In the rows, 128 means zero.
Known rows, with every step that occurs
P, Q: [146  91 129 123 122 180 130 173 169  82  99 125 165 107 157 168 111 125
  98 157]
Q, N: [165  69 112 128 109 160 130 165 177  64  85 144 186  92 153 165 134 134
  95 171]
E, N, S, W, Q: [128 109 139 131 154 135 133 116 126 100 132 122 144 117 169 164 135 127
  91 156]
S, W, Q: [125 104 120 105 136 136 122 127 150  93 139 137 169 119 155 153 146 120
 106 147]
E, N, S, W: [149  87 147 146 138 154 138 134 132  88 114 128 154 113 152 178 122 123
  86 148]
S, W: [145  85 126 114 118 158 125 145 157  82 122 144 183 116 137 164 134 118
 104 140]
P, Q, N, S, W: [151  83 142 145 152 157 135 140 155  90 125 132 147 100 159 161 118 112
  70 142]
N, S, W, Q: [125 108 129 120 147 133 129 117 134  98 142 135 162 114 162 151 144 118
  93 147]
B, J: [154 103 106  98  97 180 120 154 165  61  93 135 204 110 169 156 149 137
 126 172]
E, N, S, W, Q, J: [143 106 125 131 154 140 128 129 140  83 131 120 185 106 156 169 134 137
  78 161]
N, E, P, Q: [137  89 124 130 134 205 133 186 150  99  97 107 116  99 161 200  88 121
 112 171]
P, E, N, S, W, Q, J, B: [161  95 102 133 151 160 130 145 142  74 114 137 196 106 156 176 123 140
  66 176]
N, S, W, Q, J, B: [145 100  86 113 142 154 125 131 148  74 120 150 241 100 148 160 143 139
  86 166]
N, E, P, W, Q, J, B: [150  84  60 116 141 185 127 158 148  81 103 128 199  96 149 201 125 154
 100 180]
Q, N, E, P: [152  70 111 137 121 190 132 181 152  81  84 124 133  86 152 202 112 130
 114 181]
N, E: [153  75 108 131 107 178 135 165 149  79  94 136 167  91 157 184 119 132
 128 167]
P, W, Q: [142  93 104 119 133 143 129 141 148  91 123 122 159 116 165 170 150 142
  97 153]

Rows
[157  71  96 138 142 156 136 149 147  92 110 121 131  92 173 185 131 140
 104 168] : P, W, Q, N, E
[161  71 115 141 131 185 139 175 163  87  90 123 136  81 170 178 101 127
 105 172] : P, Q, N, E
[140 104 145 143 156 138 131 131 125  99 136 120 118 121 172 169 126 120
  76 158] : P, E, N, S, W, Q
[141  88 120 118 141 135 123 133 164  87 128 137 163 106 158 149 145 123
  92 157] : S, W, Q, N
[148  88  87 124 147 170 128 157 144  87 120 109 157 102 155 202 129 145
  98 168] : N, E, P, W, Q, J
[142  80 113 127 114 193 132 179 142  85  89 122 137  95 151 203 113 129
 126 174] : N, E, P
[143  84 145 146 161 172 134 150 151  97 119 120 124 101 154 177 115 108
  70 148] : E, P, Q, N, S, W
[155  75 131 142 139 150 136 132 152  82 119 141 167  96 150 161 136 115
  78 145] : Q, N, S, W
[148  80 104 130 147 153 128 155 158  89 109 117 132 104 161 184 143 140
  85 167] : E, P, W, Q, N
[147  87 121 141 141 137 133 136 148  81 104 134 169  89 175 159 141 132
  84 172] : W, Q, N, S
[164  58 102 146 136 188 136 171 147  90  97 113 116  96 152 215 118 139
  98 164] : Q, N, E, P, W
[146  83 117 150 160 151 135 141 138  92 110 116 130 100 171 187 141 136
  71 165] : E, P, W, Q, N, S
[138  82 108 129 134 175 129 168 148  90  99 119 121  90 164 192 119 130
 117 186] : W, Q, N, E, P
